What can hang from each mark:
liri: gozop
diridiv: motim
libobe: riraroz
gozop: liri motim
motim: diridiv mibi vaku
vaku: motim riraroz
riraroz: libobe vaku
mibi: motim

Every row comes from one small tree of marks. Brackets hold a mark, then the marks that hang from it, in alphabetical order. Every link used is in the known rows. Which tree was each row made from?
Known rows:
(mibi (motim diridiv vaku)): [2.489 -0.561 0.512 1.007 0.840 0.054 0.050 0.819 -3.286 0.923 1.721 -1.372 2.408 -0.584 -0.993 0.149 -1.745 2.944]
(vaku (motim mibi)): [1.078 2.504 -0.746 -0.612 -0.812 -1.887 -1.409 -0.806 1.884 1.976 1.868 1.041 -0.354 -0.674 0.084 -0.535 -1.911 1.658]
(liri (gozop (motim vaku))): [1.145 -0.509 -0.110 -1.728 -0.217 1.889 1.141 3.096 -0.340 0.277 2.308 -2.459 3.941 -0.131 -0.037 -1.440 -1.184 -1.873]
(mibi (motim diridiv (vaku (riraroz libobe)))): [3.599 -0.211 0.303 0.548 0.365 -0.985 0.311 2.638 -1.743 1.124 3.809 -1.056 1.295 -0.833 -1.465 -0.352 -3.161 1.106]
(motim diridiv mibi vaku): [0.700 2.307 -0.783 0.168 1.030 1.186 -1.597 1.402 -2.056 -1.592 2.949 -0.376 3.813 -0.184 3.153 -2.516 0.870 3.410]
(gozop liri (motim mibi)): [0.934 -0.964 0.372 -2.413 -1.678 -0.668 0.729 -0.742 0.155 1.408 1.490 -1.397 4.592 -0.752 -0.801 0.336 -4.685 2.262]
(riraroz libobe vaku): [-0.921 0.425 -0.601 0.569 -4.019 -1.771 1.179 1.278 1.993 -0.647 2.743 0.663 2.267 -0.346 -0.406 -2.346 -3.727 -2.082]
(riraroz vaku): [-0.223 0.447 -0.355 0.830 -2.051 -0.915 0.514 -0.050 1.534 -1.558 0.668 0.082 2.166 -1.318 0.354 -1.996 -2.366 -0.183]
(mibi (motim diridiv (vaku riraroz))): [4.005 -0.101 0.376 0.663 1.293 -0.538 -0.004 1.959 -2.032 0.707 2.839 -1.447 1.187 -1.446 -0.967 -0.072 -2.442 2.003]
(diridiv motim): [-0.266 -0.222 1.006 1.106 -0.663 0.302 0.257 -1.184 0.708 -0.116 0.844 -0.441 2.611 -1.163 -0.174 1.590 -0.290 0.501]
(liri gozop): [0.604 -0.721 -0.108 -0.391 -0.555 0.926 1.312 1.165 0.835 0.737 2.084 -1.351 1.320 -0.067 -0.027 -1.729 1.098 -1.106]
(gozop liri motim): [1.394 -2.159 1.304 -2.751 -1.123 -0.281 1.100 -0.074 -0.618 1.899 -0.274 -1.695 4.034 -1.191 -2.258 0.993 -5.277 0.772]
(liri (gozop (motim diridiv (vaku (riraroz libobe))))): [2.563 -0.266 0.658 -2.331 -0.165 1.252 0.986 4.971 0.172 0.757 4.259 -2.681 4.119 -0.722 -0.159 -2.462 -2.649 -1.785]
(riraroz libobe (vaku (motim mibi))): [-0.184 2.378 -1.275 0.056 -4.630 -3.212 -0.113 0.756 3.554 1.012 4.196 1.622 2.046 -0.779 -0.387 -2.932 -5.085 -0.829]
(liri (gozop (motim diridiv mibi (vaku riraroz)))): [2.644 0.647 0.123 -1.839 0.374 1.453 0.448 3.854 0.486 -0.227 4.573 -2.753 4.477 -1.026 1.305 -2.867 -1.588 0.314]
(libobe riraroz): [-1.406 1.061 0.232 0.259 -0.983 1.067 -0.259 1.774 2.182 0.330 1.267 1.638 -0.079 0.412 0.244 0.864 0.075 -1.778]
(gozop liri (motim diridiv mibi (vaku riraroz))): [3.533 0.075 0.549 -2.851 0.315 0.037 -0.230 2.406 -1.035 0.361 3.186 -2.064 5.846 -2.077 0.277 -1.290 -5.307 2.698]
(diridiv (motim mibi)): [-0.702 1.036 0.181 1.531 -1.258 0.001 -0.040 -1.797 1.372 -0.581 2.629 -0.227 3.116 -0.680 1.315 0.820 0.401 1.959]
(liri (gozop (motim mibi))): [0.672 -0.174 -0.001 -1.495 -1.085 0.949 1.267 1.501 1.434 0.646 3.294 -2.235 3.546 0.142 0.579 -1.527 -1.115 -0.114]
(mibi motim): [1.536 -1.205 0.268 1.190 -0.535 -1.368 1.025 -1.009 -0.895 1.768 1.052 -0.761 -0.102 0.086 -2.015 1.547 -1.848 1.549]

Write each row's tree:
[2.359 -1.625 1.496 -3.083 0.327 1.005 0.154 1.769 -3.117 1.139 0.272 -2.263 6.497 -1.704 -1.214 -0.274 -5.190 2.320] -> (gozop liri (motim diridiv vaku))
[3.638 2.955 0.021 -1.561 -0.786 -3.152 -1.616 2.577 3.342 2.690 5.276 0.873 -0.773 -1.695 -0.394 -2.051 -4.193 1.030] -> (vaku (motim diridiv mibi) (riraroz libobe))
[1.951 -0.359 0.738 -2.608 -0.200 0.616 -0.167 1.053 -2.351 0.658 2.195 -1.882 7.029 -1.277 0.303 -0.904 -4.527 3.535] -> (gozop liri (motim diridiv mibi vaku))
[3.183 2.071 -0.147 -1.681 -1.097 -3.090 -0.645 2.851 3.652 2.930 3.586 1.218 -2.597 -1.644 -2.133 -0.637 -4.582 -2.620] -> (vaku motim (riraroz libobe))
[1.470 0.230 0.208 -1.671 0.040 1.931 0.431 2.878 -0.501 0.062 3.798 -2.682 5.403 -0.210 1.379 -2.668 -0.887 1.068] -> (liri (gozop (motim diridiv mibi vaku)))
[0.704 0.520 -0.780 -1.399 -0.571 1.675 0.924 2.474 0.353 -0.259 3.695 -2.284 4.497 0.141 1.180 -2.007 -0.705 -0.910] -> (liri (gozop (motim mibi vaku)))
[0.573 2.151 -0.362 -0.227 -3.949 -2.893 -0.585 1.011 2.740 1.275 4.284 1.137 3.084 -1.311 -0.185 -3.464 -5.404 1.064] -> (riraroz libobe (vaku (motim diridiv mibi)))
[2.719 2.822 -0.867 -0.148 1.700 0.480 -1.536 2.932 -0.530 -1.929 4.296 -0.551 2.436 -1.241 3.063 -2.906 -0.043 2.296] -> (motim diridiv mibi (vaku riraroz))
[1.639 1.821 -0.850 -1.448 0.242 0.273 -0.468 2.808 0.562 -1.404 3.170 -1.161 2.760 -0.678 1.411 -0.704 -2.875 -0.622] -> (gozop (motim mibi (vaku riraroz)))
[-0.619 2.324 -0.106 0.320 -2.760 -0.653 -0.488 1.728 4.118 0.582 1.773 2.131 1.104 -1.336 -0.420 -0.610 -3.347 -1.660] -> (libobe (riraroz (vaku motim)))
[1.889 2.321 0.319 -1.035 0.047 -1.564 -2.163 -0.334 0.826 2.337 1.920 0.540 0.912 -1.214 0.323 -1.303 -2.052 4.003] -> (vaku (motim diridiv mibi))
[-0.009 2.059 0.630 0.038 -2.349 -0.362 -0.912 1.980 3.461 0.800 1.893 1.677 1.775 -1.695 -0.200 -1.131 -3.571 -0.099] -> (libobe (riraroz (vaku (motim diridiv))))
[1.482 1.513 -1.401 -0.378 0.030 -0.113 -0.143 3.956 0.214 -1.009 3.476 0.374 0.088 -0.427 0.331 -1.395 -1.237 -3.612] -> (motim (vaku (riraroz libobe)))
[1.761 -1.387 1.669 -2.007 -0.082 1.395 1.018 2.388 -0.012 1.276 1.871 -2.964 3.919 -0.629 -0.377 -1.621 -1.762 0.729] -> (liri (gozop (motim diridiv)))
[0.881 2.325 -0.749 1.443 -0.203 0.322 -0.502 0.704 1.432 -2.026 4.267 -0.242 3.349 -1.662 2.016 -0.088 0.105 -0.009] -> (diridiv (motim mibi (vaku riraroz)))
[0.951 1.110 -0.154 0.857 -0.650 0.233 0.136 2.090 0.841 -1.035 3.698 -0.256 2.711 -1.577 0.196 0.389 -1.217 -2.234] -> (diridiv (motim (vaku (riraroz libobe))))
[4.086 1.770 0.915 -2.038 -0.286 -2.775 -1.351 3.253 2.531 3.136 3.615 0.649 -1.345 -2.162 -1.837 -1.295 -4.919 -0.183] -> (vaku (motim diridiv) (riraroz libobe))
[1.511 3.116 -2.342 0.395 0.622 0.003 -0.866 2.256 0.855 -2.302 4.366 0.263 0.931 -0.583 2.734 -1.969 0.412 -0.727] -> (motim mibi (vaku riraroz))
[-0.319 2.831 0.083 0.307 -2.611 -0.633 -1.113 1.575 3.963 0.499 2.975 1.976 2.132 -1.405 0.759 -1.533 -3.268 0.684] -> (libobe (riraroz (vaku (motim diridiv mibi))))
[1.148 -0.121 -0.506 -2.343 -1.076 0.308 0.435 0.604 -1.321 0.299 2.026 -1.463 5.916 -0.865 -0.128 -0.261 -4.220 1.216] -> (gozop liri (motim mibi vaku))
[4.291 3.042 0.274 -1.404 0.713 -2.403 -2.094 1.568 2.952 1.864 3.627 0.412 -0.912 -2.607 0.210 -1.759 -3.228 2.595] -> (vaku (motim diridiv mibi) riraroz)
[1.914 0.752 -0.842 -1.584 -0.282 1.194 0.887 3.412 1.367 -0.420 4.620 -2.318 3.481 -0.535 1.142 -2.248 -1.243 -1.544] -> (liri (gozop (motim mibi (vaku riraroz))))
[0.887 1.188 0.348 -1.633 0.723 1.143 -1.045 2.226 -1.703 -0.943 2.074 -1.675 5.145 -0.387 1.743 -1.087 -2.561 2.608] -> (gozop (motim diridiv mibi vaku))
